(in the rows, 128 means zero)
Known rows, with every way that one mark hangs from another
Y[A[S] R]: [135 114 152 120 110 135 142 118  79 135 164 136 139 117 159 149 149 110
  76 180 152 114 151 144 121 129 158 136  93]
B[Y[A[S] R]]: [130 118 160 116 105 141 149 134  72 139 158 145 143 103 180 152 145 119
  65 204 173  96 166 148 112 135 163 134  93]
H[W]: [104 103 119 152 128 143 125 135 133 121 122 145 123 152  92 114 123 131
 151  79 132 133 114 146 140 144 103 116 138]
M[F[W[H[R] U[G[Q]]]]]: [166 156  94 107 120  69  89 162 252 129  93 101 150 138 124 102 107 175
 192  49  75 208  78  76 151 143  62 102 188]
S[A[Y[B R[H]]]]: [146 111 157 134 134 133 140 112  85 134 155 133 129 106 146 130 119 114
  81 211 144  78 162 150 100 108 156 157  73]
E[H[R[Y]]]: [123 133 123 142 168 128 137 114 104 114 117 154 117 123 117 113 136 144
 127 116 133  95 121 117 128 118 120 131 142]
E[H[R]]: [115 126 111 141 156 122 134 118 121 110 122 154 123 133 103 112 137 160
 145  98 122 118 112 121 141 124 104 123 138]
W[H[E R[Y]] U]: [114 170  90 121 153 131 123 106 145  92  90 154 116 134 114 116 141 145
 153 115 100 130  96 105 142 127 136 130 156]
Y[A[S] B R[H]]: [125 105 151 112 116 125 152 117  80 137 170 117 125 100 170 149 138  92
  73 199 157 100 165 154  93 123 171 146  91]
H[W[F[M] U]]: [134 135 117 135 120 139  99 140 176 146  92  81 133 158  98 122  99 132
 176  34 101 198 117 107 149 125 101 105 158]
S[A[Y[B R[H[E W]]]]]: [137 146 141 128 146 133 132 103  96 125 155 113  97 124 110 138 132  92
 117 201 108  66 151 158 115 113 175 160  87]
B[Y[R]]: [110 114 139 142 114 145 145 146 110 129 123 158 144 117 138 120 121 151
 107 143 175 111 139 142 120 143 122 123 108]
A[S Y[R]]: [144 122 149 139 116 146 137 120  80 135 154 151 144 118 144 137 138 126
  77 190 145  95 152 147 128 119 152 139  80]
G[U]: [100 115 132 145 130 133 121 125 160 121 123 154 129 142 114 106 112 160
 136  74 130 164 109 127 158 141  86 103 118]
Y[A B R[H]]: [112 102 145 122 123 124 151 127 102 131 147 120 121 104 152 130 124 108
  98 166 168 108 151 147  94 132 149 141 101]
R[H]: [100  90 115 150 128 136 139 130 126 121 127 157 131 136 104  99 116 140
 129  97 129 137 106 141 125 130  98 119 129]
S[A]: [140  96 145 145 129 136 127 121 105 127 139 160 144 139 122 127 127 146
 110 123 131 129 119 134 139 125 104 134 107]
S[A[Y[B]]]: [155  97 167 143 130 143 129 120  89 133 144 148 144 117 154 140 120 141
  92 175 156  94 145 138 123 123 122 152  77]
M[F[W[U]]]: [148 105 113 138 109 103 108 158 186 156  97 111 142 130 115 101  95 151
 159  69 133 188 103  84 144 104  79 107 170]
A[S Y[B R[H[E]]]]: [134 136 142 127 132 134 148 110  85 128 161 133 117 105 139 144 140 106
  86 211 131  77 149 152 111 114 174 154  76]
Y[A[S] B R]: [138 108 165 114 112 130 146 122  80 139 165 122 136 103 181 166 144 106
  71 193 177 102 166 147 108 133 165 148  84]
F[M W]: [175  90 138 152 100 103 122 165 158 153 114 126 147 126 115 115 106 150
 158  70 147 163 110  98 147 120  79 123 147]
Y[A B]: [121  87 156 131 120 133 139 134 108 130 137 137 136 116 161 142 127 131
 107 131 179 122 135 137 118 146 112 135 105]
E[H[W]]: [ 89 117 107 150 138 129 129 124 132 114 115 134 105 151  86 107 126 139
 168  87 111 124 109 144 139 135 101 115 144]
M[F]: [133  97 136 150 122 118 134 142 142 145 111 147 147 139 114 104 110 154
 129  71 145 152 118 115 142 125  87 118 128]
B[Y]: [107  97 138 149 118 148 141 148 118 128 116 172 146 126 135 116 117 163
 117 114 168 122 122 137 128 145  97 117 120]
W[H U]: [ 85 117  89 133 110 129 122 128 159 101  86 152 139 145 120 103 119 167
 158  94 115 172  91 124 138 139  97 113 142]
W[F H[E] U[G]]: [100 166  84 118 117 116 101 122 203 102  74 121 140 163 111 125 122 170
 188  76  69 204  77 102 159 150  84 109 155]
A[S Y[B R[H]]]: [131 114 147 132 125 139 148 119  81 135 160 133 133 100 153 135 128 109
  74 213 149  81 163 155  98 113 166 149  77]
B[Y[A[S] R[H[E W]]]]: [109 153 133 108 122 137 148 121  86 127 163 122 100 119 131 143 154  82
 103 201 118  82 155 163 109 129 190 134 115]
U[G]: [125 106 132 136 125 132 121 139 151 122 121 147 153 150 121 126 120 161
 138  80 135 151  97 131 141 152  72 118 126]
E[H[R W[F U[G]]]]: [107 177  90 112 159 128  89 119 189 113  99  84 117 164  92 130 124 147
 193  59  65 173 103 106 148 132  96 100 183]

Rows
[165 105 122 135 104 110 107 161 178 152  99 101 146 132 119 114  97 149
 166  64 133 194  99  88 147 111  82 114 161]
F[M W[U]]
[146 115 160 134 120 142 142 124  80 138 157 139 143 103 165 153 134 121
  71 205 170  85 166 148 113 123 158 150  71]
A[S Y[B R]]
[158 169 119 109 140 129  83 140 200 139 102  67 143 166 103 139 110 137
 185  30  85 197 111  94 153 131  94 105 173]
H[R W[F[M] U[G]]]
[116 143 136 108 129 123 146 109  91 128 171 101  92 119 134 158 151  68
 109 192 123  87 155 162 107 126 191 148 105]
Y[A[S] B R[H[E W]]]
[ 98 134 114 132 141 128 141 121 129 118 134 112  93 132  93 128 129  99
 153 130 124 103 129 154 115 134 152 138 122]
Y[B R[H[E W]]]
[136 145 147 111 162 127 137 105  77 125 156 111  96 109 159 158 156  86
 104 181 138  60 165 139 107 119 179 148 133]
E[H[R[Y[A[S] B]] W]]
[153 142  98 125 128  94 113 145 182 134  76 125 136 115 124  92 111 146
 165  99 119 153 114  70 134 101 115 120 192]
M[F[W[H[R[Y]] U]]]
[ 92 123 132 122 119 141 146 140 104 128 141 125 111 117 130 114 129  96
 117 165 148  92 155 162  97 140 157 123 126]
B[Y[A R[H[W]]]]
[143 120 131 153 116 131 114 145 158 148 105 103 136 154  94 120 108 131
 166  42 113 171 130 116 150 133  97 116 145]
H[W[F[M]]]
[153 154 153 108 159 138 135 105  81 126 166 122  99 116 149 173 165  77
 101 172 141  66 156 137 121 128 189 154 124]
H[E R[Y[A[S] B]] W]
[129 120 134 138 121 142 142 115  82 132 160 148 134 114 132 118 134 111
  77 195 125  93 151 154 113 110 160 138  86]
A[S Y[R[H]]]
[108 109  81 136  95 108 112 149 181 114  84 141 138 129 116  98 113 161
 181 101 117 180  89 102 141 127  86 112 172]
F[W[H U]]
[124 120 146 124 133 141 134 118  97 146 149  99 110 112 155 142 131  67
  98 165 128 107 171 145  97 120 170 139 131]
R[H[W[F]] Y[A[S] B]]
[116 118 148 114 110 136 156 129  73 137 164 140 133 101 167 134 141 108
  67 211 153  94 164 155  97 125 170 133 100]
B[Y[A[S] R[H]]]
[125 103 159 122 106 145 146 138  81 135 154 158 147 112 175 145 142 131
  74 177 165 108 150 145 120 137 136 127 104]
B[Y[A[S]]]
[ 95 144 123  98 116 150 132 126 102 133 151 101 112 118 151 134 133  84
  99 194 125 113 158 158  96 121 184 118 130]
B[Y[A[S] R[H[W[U]]]]]
[157 141 128 142 135 132 111 140 153 144 115 105 134 150  90 127 121 132
 166  38 109 159 136 106 150 126 112 120 154]
H[R W[F[M]]]
[159 152  99 110 100  77 101 153 222 122  77  98 141 148 113 124 111 166
 208  69  85 201  66  81 159 134  73 117 171]
F[M W[H[E] U[G]]]
[144 161  79 119 120  79 112 141 198 123  82 124 127 132  96 102 125 163
 194  83  92 172  93  69 157 107 107 117 186]
M[F[W[H[E R] U]]]
[113 120 119 146 151 136 143 113 115 117 121 159 110 131 101 105 127 122
 126 114 118 111 102 132 127 121 124 133 132]
R[H[E] Y]
[140 178  95 119 127 111 108 121 184 116  78 111 135 147 103 123 127 164
 183  59  73 193 101  78 161 123 116 121 159]
W[F[M] H[E R] U]
[139 189  99 100 160 114 102 117 201  92 102 130 125 147 126 124 135 157
 164  80  66 161  67 106 148 161 100 119 155]
W[H[E R[Y]] U[G[Q]]]
[160 120 168 113 148 138 142 115  69 135 164 139 133  97 187 164 152 100
  65 184 175  78 165 129 106 124 169 153 110]
H[R[Y[A[S] B]]]
[ 96 141 102 138 139 131 136 116 128 115 133 125  93 146  70 111 134 105
 156 114 100 114 113 151 131 131 145 127 132]
Y[R[H[E W]]]
[150 131 159 113 151 144 134 116  78 133 164 121 115 110 164 165 153  81
  89 171 159  68 170 141 107 128 180 149 126]
H[R[Y[A[S] B]] W]
[123 187  96 110 157 138  85 118 193 115 108  94 121 170  83 142 133 137
 191  52  67 180  92 103 162 140 106 106 174]
H[E R W[F U[G]]]
